What can hang from each mark
ninada: tevi
nidal: neza
binogon: tode
neza: nidal tode
takol: dutis tode
dutis: takol
demeru: tode
tode: binogon neza ninada takol

Every row comes from one small tree of marks. The marks that hang from a mark follow it in brackets, in alphabetical order. Every link used is in the known rows. Which tree was each row made from?
Known rows
neza{nidal tode{ninada}}: -.12 -.11 .19 -.05 -.05 -.29 .27 .35 .11 .28 -.31 .01 .40 -.07 .40 -.49
 .08 -.04 .22 .06
tode{binogon neza{nidal} ninada{tevi}}: -.14 -.05 -.01 -.08 -.15 -.24 .22 .41 .04 .38 -.02 -.03 .38 -.01 .24
 -.62 .03 -.18 .34 .14
tode{binogon neza{nidal} ninada takol}: -.02 -.09 .10 .04 -.24 -.28 .32 .38 .08 .26 .06 .01 .37 -.01 .10 -.77
 .11 -.26 .32 .07
nidal{neza{tode}}: -.14 -.02 .20 -.02 -.04 -.24 .18 .31 .16 .31 -.21 .06 .36 .00 .52 -.25
 .08 .03 .23 .06
dutis{takol{tode{binogon}}}: -.18 -.04 .05 .00 -.16 -.31 .25 .38 .08 .08 .47 .00 .27 -.04 .25 -.27
 -.07 -.15 .24 .18
takol{dutis tode{ninada}}: -.09 -.16 .02 -.04 -.12 -.27 .21 .17 .03 .20 -.28 -.07 .34 .00 .28 -.31
 -.23 -.18 .26 .21
tode{neza{nidal} ninada}: -.04 -.13 .16 -.01 -.16 -.24 .21 .34 .01 .24 -.18 .06 .41 -.13 .22 -.53
 .04 -.13 .25 .08
dutis{takol{tode{binogon neza ninada}}}: -.12 -.11 .04 -.02 -.29 -.33 .33 .53 .02 .21 .33 -.03 .33 -.02 .02 -.51
 -.02 -.24 .24 .25
dutis{takol{tode{neza ninada}}}: -.16 -.13 .10 -.01 -.25 -.28 .29 .55 .02 .08 .11 .01 .33 -.07 .11 -.43
 -.02 -.19 .21 .20
neza{tode{binogon ninada{tevi} takol}}: -.20 -.06 -.08 -.05 -.15 -.31 .30 .43 .22 .31 -.07 -.08 .33 .15 .30 -.59
 .11 -.22 .33 .10
tode{binogon neza ninada takol{dutis}}: .05 -.17 -.02 .12 -.26 -.31 .33 .20 .08 .32 -.01 -.05 .39 .02 .08 -.68
 -.05 -.35 .34 .18
tode{binogon neza takol}: -.04 -.04 .04 .10 -.26 -.27 .21 .37 .09 .22 .24 .04 .36 -.03 .15 -.52
 .07 -.23 .35 .08
binogon{tode{takol{dutis}}}: -.16 -.08 .01 .07 -.14 -.26 .25 .18 .11 .16 -.11 .01 .35 -.14 .45 -.26
 -.10 -.13 .31 .09
demeru{tode{binogon takol}}: -.12 -.08 -.10 .10 -.21 -.35 .21 .19 .09 .22 .32 .04 .29 -.04 .19 -.32
 .13 -.24 .32 .02
neza{nidal tode{binogon takol{dutis}}}: -.10 -.07 .11 .08 -.05 -.31 .32 .30 .21 .26 -.10 -.10 .37 -.03 .47 -.64
 .03 -.15 .36 .10
binogon{tode{neza takol{dutis}}}: -.13 -.08 -.01 .08 -.23 -.26 .26 .38 .07 .21 -.12 .00 .39 -.18 .33 -.36
 -.06 -.15 .35 .13
dutis{takol}: -.13 -.10 .15 .11 -.09 -.25 .20 .19 .10 .00 .23 .11 .31 -.15 .37 -.21
 .01 -.13 .19 .08
nidal{neza}: -.08 -.03 .18 .00 -.05 -.19 .12 .10 .10 .23 -.05 .12 .33 -.02 .45 -.19
 -.02 -.04 .23 .05
takol{dutis tode}: -.13 -.08 .05 .00 -.07 -.24 .12 .23 .03 .13 -.19 -.04 .33 -.06 .40 -.17
 -.24 -.10 .30 .18

Which tree is each row?
-.12 -.01 .15 -.03 -.04 -.32 .23 .36 .13 .34 .02 -.01 .38 -.07 .43 -.45
 .08 -.02 .29 .08
neza{nidal tode{binogon}}
-.18 .01 .12 -.05 -.16 -.24 .19 .49 .00 .27 -.05 .07 .41 -.28 .38 -.29
 .03 .03 .29 .08
binogon{tode{neza{nidal}}}
-.16 -.03 .04 .00 -.24 -.30 .25 .57 .03 .13 .43 -.01 .31 -.07 .15 -.39
 -.02 -.17 .28 .22
dutis{takol{tode{binogon neza}}}
-.16 -.03 .20 .03 -.08 -.23 .24 .37 .22 .19 -.19 .05 .33 .05 .48 -.41
 .15 -.05 .27 .01
nidal{neza{tode{takol}}}
-.12 -.19 -.05 .08 -.22 -.32 .24 .16 .07 .15 -.02 .05 .31 -.06 .15 -.36
 .14 -.27 .25 .00
demeru{tode{ninada takol}}
-.01 -.10 .01 .14 -.12 -.29 .24 .06 .14 .20 .11 -.02 .33 .01 .32 -.44
 -.11 -.27 .35 .12
tode{binogon takol{dutis}}
-.15 -.05 .12 -.03 -.10 -.22 .16 .46 -.01 .16 -.26 -.06 .37 -.14 .37
 -.40 -.15 -.06 .36 .18
takol{dutis tode{neza{nidal}}}
-.21 -.04 -.12 -.15 -.14 -.28 .17 .35 .05 .29 .02 -.09 .30 .12 .23 -.34
 -.12 -.19 .31 .20
takol{tode{binogon ninada{tevi}}}
-.08 -.15 -.03 .04 -.28 -.29 .34 .33 .06 .28 -.21 -.02 .40 -.11 .22 -.49
 -.05 -.22 .31 .16
binogon{tode{neza ninada takol{dutis}}}
-.12 -.11 .19 .00 -.10 -.28 .32 .40 .19 .16 -.30 .00 .37 -.02 .37 -.65
 .17 -.12 .25 .01
neza{nidal tode{ninada takol}}
-.10 -.12 .19 -.06 -.09 -.26 .28 .26 .14 .37 -.32 .04 .37 .06 .39 -.38
 .07 -.05 .19 .09
nidal{neza{tode{ninada}}}
-.17 -.03 .21 .04 -.05 -.26 .23 .46 .20 .10 -.19 .02 .35 -.08 .49 -.53
 .17 -.05 .30 -.02
neza{nidal tode{takol}}
-.18 -.14 .10 -.02 -.16 -.28 .28 .36 .06 .02 .10 .01 .29 -.04 .21 -.32
 -.06 -.18 .17 .16
dutis{takol{tode{ninada}}}
-.12 -.10 .00 .01 -.32 -.28 .30 .45 .06 .26 -.08 .05 .39 -.11 .15 -.46
 .07 -.18 .27 .08
binogon{tode{neza ninada takol}}
-.05 -.22 -.16 .11 -.22 -.39 .33 .00 .08 .31 .08 -.05 .32 .01 .13 -.48
 .00 -.36 .31 .12
demeru{tode{binogon ninada takol{dutis}}}
-.07 -.19 .08 .07 -.12 -.31 .34 .22 .18 .22 -.36 -.06 .38 .02 .35 -.54
 .00 -.22 .28 .11
neza{tode{ninada takol{dutis}}}
-.17 -.02 .03 .03 -.26 -.25 .21 .52 .07 .18 .01 .08 .37 -.18 .27 -.33
 .07 -.10 .32 .06
binogon{tode{neza takol}}
-.30 -.07 -.02 -.09 -.20 -.23 .23 .63 .04 .07 .01 -.04 .30 -.03 .21 -.40
 .00 -.20 .27 .22
dutis{takol{tode{neza ninada{tevi}}}}
-.19 -.04 .00 -.14 -.07 -.27 .28 .33 .18 .50 -.12 -.06 .34 .18 .41 -.45
 .07 -.09 .28 .15
nidal{neza{tode{binogon ninada{tevi}}}}
.00 -.20 .05 .12 -.23 -.26 .28 .23 .08 .19 -.23 -.02 .39 -.03 .18 -.59
 -.04 -.31 .32 .13
tode{neza ninada takol{dutis}}
-.27 -.03 -.02 -.15 -.16 -.23 .23 .54 .02 .34 -.23 -.01 .40 -.17 .37
 -.42 .03 -.04 .30 .12
binogon{tode{neza{nidal} ninada{tevi}}}
-.09 -.07 -.10 .05 -.27 -.35 .15 .32 -.03 .39 .29 .05 .36 -.13 .12 -.27
 .09 -.18 .32 .11
demeru{tode{binogon neza}}
-.09 -.06 -.03 -.01 -.11 -.30 .18 .19 .04 .26 .07 -.08 .33 .01 .31 -.26
 -.25 -.16 .33 .23
takol{dutis tode{binogon}}
